What can hang from each mark
j54: j285 j472 j752
j946: j16 j113
j270: j16
j411: j270
j472: j271 j317 j474
j16: j221 j369 j946
j684: j285
j752: j54 j620
j285: j54 j271 j317
j113: j946
j221: j16 j474
j474: j285
j317: j472
j490: j16
j412: j113

Every row comes from one small tree of marks. Brackets hold a mark, then the marks that hang from it, in the order of their numbers. Every link used is in the known rows. Which tree was each row made from?
In the rows, 128 means zero.
Known rows
(j474 (j285 j271 (j317 j472))): [190 108 106  98 138  87 138 114 179 106 152 104 102 137 142 146  85 146
  96  95 142 115 150 147  79 113  62  96  80 115  80 100 143 136]
(j472 j317 (j474 j285)): [157 116 115  98 147 111 130 103 156 115 143 103 111 136 152 134  73 147
 108 104 160 135 143 159  80 113  79  90  88 129 100 133 123 106]
(j411 (j270 (j16 (j221 (j474 (j285 j54 j317)))))): [145 147  73 119 132  85 101 143 148  93 148  80 109 125 159 142  76 131
 190 114 161 162 157 177  58  77  61 103 104 136  77  90 106 121]
(j113 (j946 (j16 (j221 j474) j369))): [138 128 116 121 106 136  98 139 138 140 111  94 140 111 121  88 122 115
 181 141 135 163 134 183  64  81 115 132 127 111 116 130  81  75]
(j317 (j472 j271 j474)): [159 118 120 100 141 131 147 110 160 105 141 119 120 149 149 143  70 147
  80 109 144 142 148 128  99 113 107  89  85 109 104 127 153  99]
(j317 j472): [160 123 128 115 131 126 132 119 155 128 137 117 133 129 130 123 106 127
 105 122 133 135 157 130  93 117 105 116 105 111 105 133 139 114]
(j317 (j472 j271)): [163 118 122 107 135 126 144 116 165 116 139 121 123 136 137 131  88 138
  86 114 131 139 158 122 101 112 106 106  94 110 103 128 152 111]
(j317 (j472 j271 (j474 (j285 (j54 (j752 j620)))))): [170 103 110  91 142 107 175  98 167  71 139 109  93 173 154 192  55 159
  58  78 166 141 128 145 103 103  97  54  55 114  81 124 193 117]
(j411 (j270 (j16 j369 (j946 j113)))): [109 138  99 144 117 140  82 167 140 148 119 100 151  92 135  99 116  77
 174 170 126 164 170 168  90  80 114 149 134 147 132 137  77  68]
(j221 (j16 j946) (j474 (j285 j317))): [160 133  86 120 128  99 112 139 167 122 147  81 105 128 146 113  97 114
 166 128 126 126 147 176  76  96  89 121 117 130  83 139  91 127]
(j54 (j285 j317) (j472 j474)): [157 114 117 112 152 116 159 104 173  98 138 102  92 150 154 158  72 153
  99 122 167 149 133 143  88 105  86  80  96 110  84 116 152 105]
(j285 j317): [161 117 126 105 136 116 127 117 155 120 145 115 122 136 135 115 105 129
 128 128 130 134 148 147  91 114  91 112 107 112 109 122 125 115]
(j490 (j16 j946)): [148 137 124 130 125 145 118 123 143 148 136  87 136 114 126  95 129 112
 148 153 131 146 160 160  89 116 113 143 137 125 116 152  96 103]
(j472 j317 (j474 (j285 j54 j271))): [158 101 108  96 147  94 143 107 162  95 149  93  95 148 154 161  53 169
 101  82 159 127 146 174  85 107  58  65  77 110  88 109 148 116]
(j411 (j270 (j16 (j221 j474) j369 j946))): [121 166  89 145 108 132  63 170 123 126 119  89 133  95 138 102 100  89
 197 152 138 185 167 177  60  70 111 143 144 141 114 122  71  75]
(j684 (j285 j54 j271 (j317 (j472 j474)))): [184  96 108  89 147  91 151 115 172  76 158 104  98 176 169 181  57 171
  91  84 155 125 143 158  82 109  61  48  66  92  74  88 172 115]
(j16 (j221 (j474 j285)) j369 (j946 j113)): [141 146  77 122 126 119  95 159 153 159 117  75 127  99 130  98 109  98
 166 148 140 154 141 197  73  96 111 124 116 144 114 135  76  79]
(j285 j271 j317): [166 109 125 102 135 106 127 116 163 117 150 111 109 140 132 127  95 140
 120 118 124 126 150 151  92 109  77 101 102 104 104 105 131 121]
(j412 (j113 (j946 (j16 (j221 j474) j369)))): [122 121 115 116 115 127  89 141 138 148 106  96 145 105 118  69 131 111
 182 148 127 158 129 186  72  78 113 129 130 120 121 140  76  73]
(j684 (j285 (j54 j752) j271)): [161 100 123 102 139  98 157 127 165 109 147 101  99 165 146 170  81 156
 113 101 134 143 150 158 102 100  72  70  96  96  92 122 179 126]
(j684 j285): [160 116 128 105 141 116 133 128 161 135 145 109 122 138 149 123 105 132
 129 128 136 143 151 141  85 110  93 102 114 115 105 137 131 108]
(j270 (j16 (j221 (j474 j285)) j369 (j946 j113))): [128 152  68 135 123 120  85 168 148 154 118  62 135  85 129  95 109  87
 180 149 139 159 146 197  72  80 105 139 125 153 116 131  58  79]
(j946 (j16 (j221 (j474 (j285 j54))) j369) j113): [136 131  82 112 122 115 112 145 157 140 114  64 136 109 140 109 108 114
 176 127 150 150 131 203  77  96  92 114 102 126 108 123  93  78]
(j752 (j54 (j472 j317))): [137  98 129 123 142 113 138 103 161 104 121 128 106 127 121 137  83 136
  86 127 165 151 159 141 100 112  96  86  99 105  96 123 137 116]
(j270 j16): [136 129 123 126 130 129 115 131 144 132 140  98 137 113 128 110 109 111
 142 134 127 146 159 141  96  97  98 134 128 122 117 136 107 111]
(j411 j270): [138 132 130 118 130 127 110 131 148 132 140 125 128 127 142 121 106 120
 150 143 133 156 167 132  86 102  96 121 121 124 113 132 122 106]
(j412 (j113 (j946 j16))): [127 102 139 114 127 125 111 121 152 158 120 115 147 118 120  78 143 119
 155 146 121 133 137 152 103  95 108 129 122 115 117 155 100  94]
(j285 (j54 (j752 j620)) j271 (j317 j472)): [178  94 125 100 126  96 151 102 165  76 143 118  98 172 131 179  83 153
  71  85 139 123 137 153 104 104  87  63  66  94  80  93 190 136]
(j221 (j16 j369)): [144 116 120 124 122 142 126 138 148 119 136  92 132 113 128  97 100 110
 142 142 117 147 152 168  74  92 105 130 134 114 125 150 104  99]
(j285 (j54 (j472 j271 j474)) j317): [150 103 108 104 160 117 169 103 168  72 142 108  97 163 152 168  49 166
  89 109 155 145 140 149 104 107  84  62  78  94  86 106 175 106]
(j490 (j16 (j221 j474))): [146 150 113 119 125 134 114 123 144 139 139  76 128 118 126  97 113 126
 165 143 139 163 149 165  66 107 104 127 131 121 110 128  91 109]
(j474 (j285 j54 j271 (j317 j472))): [186 101  99  99 141  81 150 114 174  90 153  98  99 146 145 162  75 156
  99  85 148 115 151 160  84 112  55  81  74 105  72  93 161 139]

Write each row's tree
[159 111 108  91 151 110 144 101 168 103 143 109 101 141 159 142  56 158
  91  96 158 138 142 152  88 109  81  80  77 128  99 129 138 101] => (j472 j271 j317 (j474 j285))
[143 142 107 116 122 129 104 142 137 129 125  94 126 113 125 103  96 116
 155 136 133 167 146 172  65  96 109 116 125 117 119 124 101  90] => (j16 (j221 j474) j369)
[153  96 135 109 138 111 161  86 177  87 127 107  67 167 144 192  56 167
  50  95 170 145 125 147  97  93  94  48  74 106  80 113 183 106] => (j54 (j285 j271) (j472 j317 j474) (j752 j620))
[174 114 112  98 143 105 139 114 169 111 147  98 105 141 147 156  74 150
  90  95 151 127 145 143  83 111  73  88  81 115  89 115 141 118] => (j317 (j472 (j474 (j285 j271))))
[149 118 127 122 110 145 112 133 137 136 110  97 147 107 118  85 128 117
 163 145 139 159 135 182  67  82 114 137 126 113 123 134  89  70] => (j113 (j946 (j16 j221 j369)))
[153 121  98 112 129  95 125 136 176 127 154  77  96 128 140 127  85 131
 151 114 118 127 150 161  76  90  73 110 115 115  89 131 104 137] => (j221 j16 (j474 (j285 j271)))
[170 147  84 111 132  97 101 137 155 127 136  85 108 125 141 116 100 123
 160 124 148 142 141 181  69 104  90 115 107 135  84 117  96 114] => (j16 (j221 (j474 (j285 j317))) j946)
[185  98 127  93 126 100 158  93 175  76 143 115  79 178 152 191  69 159
  57  86 162 132 121 144  91  97  92  54  65 107  78  97 180 117] => (j54 (j285 j271 (j317 (j472 j474))) (j752 j620))
[167  84 115  96 149  85 147  94 182  69 139 116  69 153 137 179  63 149
  71 105 180 134 126 149  89 102  73  48  67 109  73  88 139 123] => (j752 (j54 (j472 (j474 (j285 j271 j317)))) j620)
[119 130  93 134 116 136  99 161 154 154 123  84 136 107 126  88 110  88
 171 163 107 142 150 186  88  91 127 132 134 126 125 155  75  84] => (j221 (j16 j369 (j946 j113)) j474)
[123 144 108 145 113 139  81 161 129 125 124 103 139  95 137 106 106  87
 172 154 131 169 175 162  78  79 107 149 143 139 122 138  89  78] => (j411 (j270 (j16 j369 j946)))
[143  90 116 108 149 112 171  91 179  77 126 123  77 148 152 173  41 165
  57 109 190 164 146 137 100 100  93  51  81 106  84 116 160  97] => (j752 (j54 j285 (j472 j271 j317 j474)))
[134 152 104 125 124 122  97 141 138 135 134  82 130 112 129 107 103 114
 167 132 135 161 152 157  77  87 103 128 127 124 108 120  90 107] => (j270 (j16 (j221 j474)))
[181 102 111 100 140  94 162 116 167  85 145 113 109 174 157 173  82 154
  96  92 150 137 146 154  94 110  76  69  76 103  78 115 192 129] => (j684 (j285 (j54 j752) (j317 j472)))
[152  98 116 107 152 104 167 105 165  75 139 101  85 177 139 192  55 167
  87  99 150 142 136 161 109 103  70  56  77  88  83 102 193 124] => (j285 (j54 (j472 j474) j752) j271 j317)
[138 128 116 117 117 148 106 138 150 154 109  84 156 102 125  82 130 102
 154 153 136 152 133 184  84  99 115 136 115 124 137 130  87  60] => (j946 (j16 j221 j369) j113)
[151 107 107 105 159 111 172  92 178  88 129 106  84 158 152 176  46 165
  64  93 167 152 136 148 101 104  81  68  67 122  85 134 180 112] => (j54 (j472 j271 j317 (j474 j285)) j752)
[164  94 107 104 159  99 186 113 185  75 141 109  86 178 158 185  59 167
  86 100 152 152 142 150 108 101  75  55  76  98  75 114 207 122] => (j684 (j285 (j54 (j472 j271) j752) j317))
[179 110 109  94 142 112 164 102 177  84 148 115  96 159 167 161  58 161
  74  98 163 142 139 134  88 106  91  73  76 111  85 109 164 102] => (j54 (j285 (j317 (j472 j271 j474))))
[163 121  94 109 116 107 106 133 154 121 120  86 122 115 137 100 111 124
 182 123 152 149 125 197  50  82  87 123 107 126  95 115  80  89] => (j113 (j946 (j16 (j221 (j474 (j285 j317))) j369)))
[129 146  92 125 119 134  88 160 143 160 112  87 138 104 121  90 114  96
 165 160 128 159 144 190  82  97 129 125 124 131 127 133  80  70] => (j16 (j221 j474) j369 (j946 j113))
[139 150  77 126 124 132 101 149 152 160 122  54 132  92 126  86 119  98
 178 159 144 160 142 206  61 100 108 139 126 150 117 138  60  80] => (j490 (j16 (j221 (j474 j285)) j369 (j946 j113)))
[142  99 139 119 136 119 138 107 161 104 122 130 103 132 113 142 102 120
  85 137 160 152 145 127 104 107 114  83 102 105  98 122 133 115] => (j752 (j54 j472) j620)
[137 112 125 126 146 122 165 116 156 107 126 104 109 150 123 161  89 140
 103 120 142 154 148 148 115 107  95  91 104  97  95 138 184 125] => (j285 (j54 j472 j752))
[135 123  78 125 120 110 106 163 174 148 132  67 113 107 133 109  96 102
 164 142 113 129 147 195  79  86  94 121 121 132 108 140  77  99] => (j221 (j16 j369 (j946 j113)) (j474 (j285 j271)))
[126 139 105 115 114 139  94 144 152 157 108  82 148 106 130  85 123 100
 171 149 132 155 132 184  81  97 118 130 116 122 130 128  78  64] => (j946 (j16 (j221 j474) j369) j113)
[144 136  87 130 119 119 107 155 153 129 132  75 116 105 136 103  97  98
 169 135 124 144 152 186  67  89 102 132 134 132 103 157  82 104] => (j221 (j16 j369 j946) (j474 j285))
[139 139  89 111 121 122 101 145 161 155 111  70 139 102 137  94 118 103
 173 139 145 150 129 190  72  97  99 130 107 136 118 129  75  74] => (j946 (j16 (j221 (j474 j285)) j369) j113)
[140 113 141 114 143 134 151 100 157 101 123 114 101 162 131 166  86 135
  80 122 152 152 125 136 107 104 117  78  90 109 101 136 166 106] => (j54 (j472 j474) (j752 j620))
[154 102 117 101 154 113 167  85 179  79 128 112  78 163 150 181  50 162
  48  89 171 147 123 144 100 100  94  56  56 124  82 128 179 108] => (j54 (j472 j271 j317 (j474 j285)) (j752 j620))
[165  98 122 105 130  98 146 110 166 102 139 124  98 136 139 139  95 134
 111 127 167 150 150 146  92 105  88  86 107 112  95 114 128 119] => (j752 (j54 (j285 j317)))
[145 127  93 119 125 114 120 145 158 121 139  79 115 111 139 108  89 110
 162 126 125 145 148 176  61  89  88 123 128 126 106 148  90 113] => (j221 (j16 j369) (j474 j285))
[168 101 113  91 144  96 156  98 156  75 145 105  92 173 151 178  74 150
  99  91 164 135 119 170  94 103  82  59  69 118  85 117 167 123] => (j472 (j474 (j285 (j54 (j752 j620)) j317)))
[164 105 140 106 121 110 151 109 170 116 137 108  87 152 132 163  95 141
  89 110 141 143 136 142 102  92 101  82 100 109  97 123 162 119] => (j54 (j285 j271) (j752 j620))
[161  90 128 114 136 100 155  97 179  84 129 125  81 143 131 160  90 135
  80 127 178 149 135 135  94 100 100  66  94 108  79 105 145 118] => (j752 (j54 (j285 j317) j472) j620)
[136 114 132 114 125 128 107 125 145 154 115 101 148 113 117  71 143 124
 161 148 131 144 130 169  89  87 110 130 121 119 115 141  91  88] => (j412 (j113 (j946 (j16 j221))))
[186  95 104  92 138  88 172  99 178  66 144 114  91 170 149 181  68 155
  65  77 156 129 133 149 101 104  85  62  53 115  72 108 194 134] => (j474 (j285 (j54 (j752 j620)) (j317 (j472 j271))))
[139  99 117 116 149 116 175 100 168  85 127 113  96 157 136 170  57 165
  71  98 148 152 152 151 117 105  91  70  79  99  89 128 203 118] => (j285 (j54 (j472 j271 j317) j752))
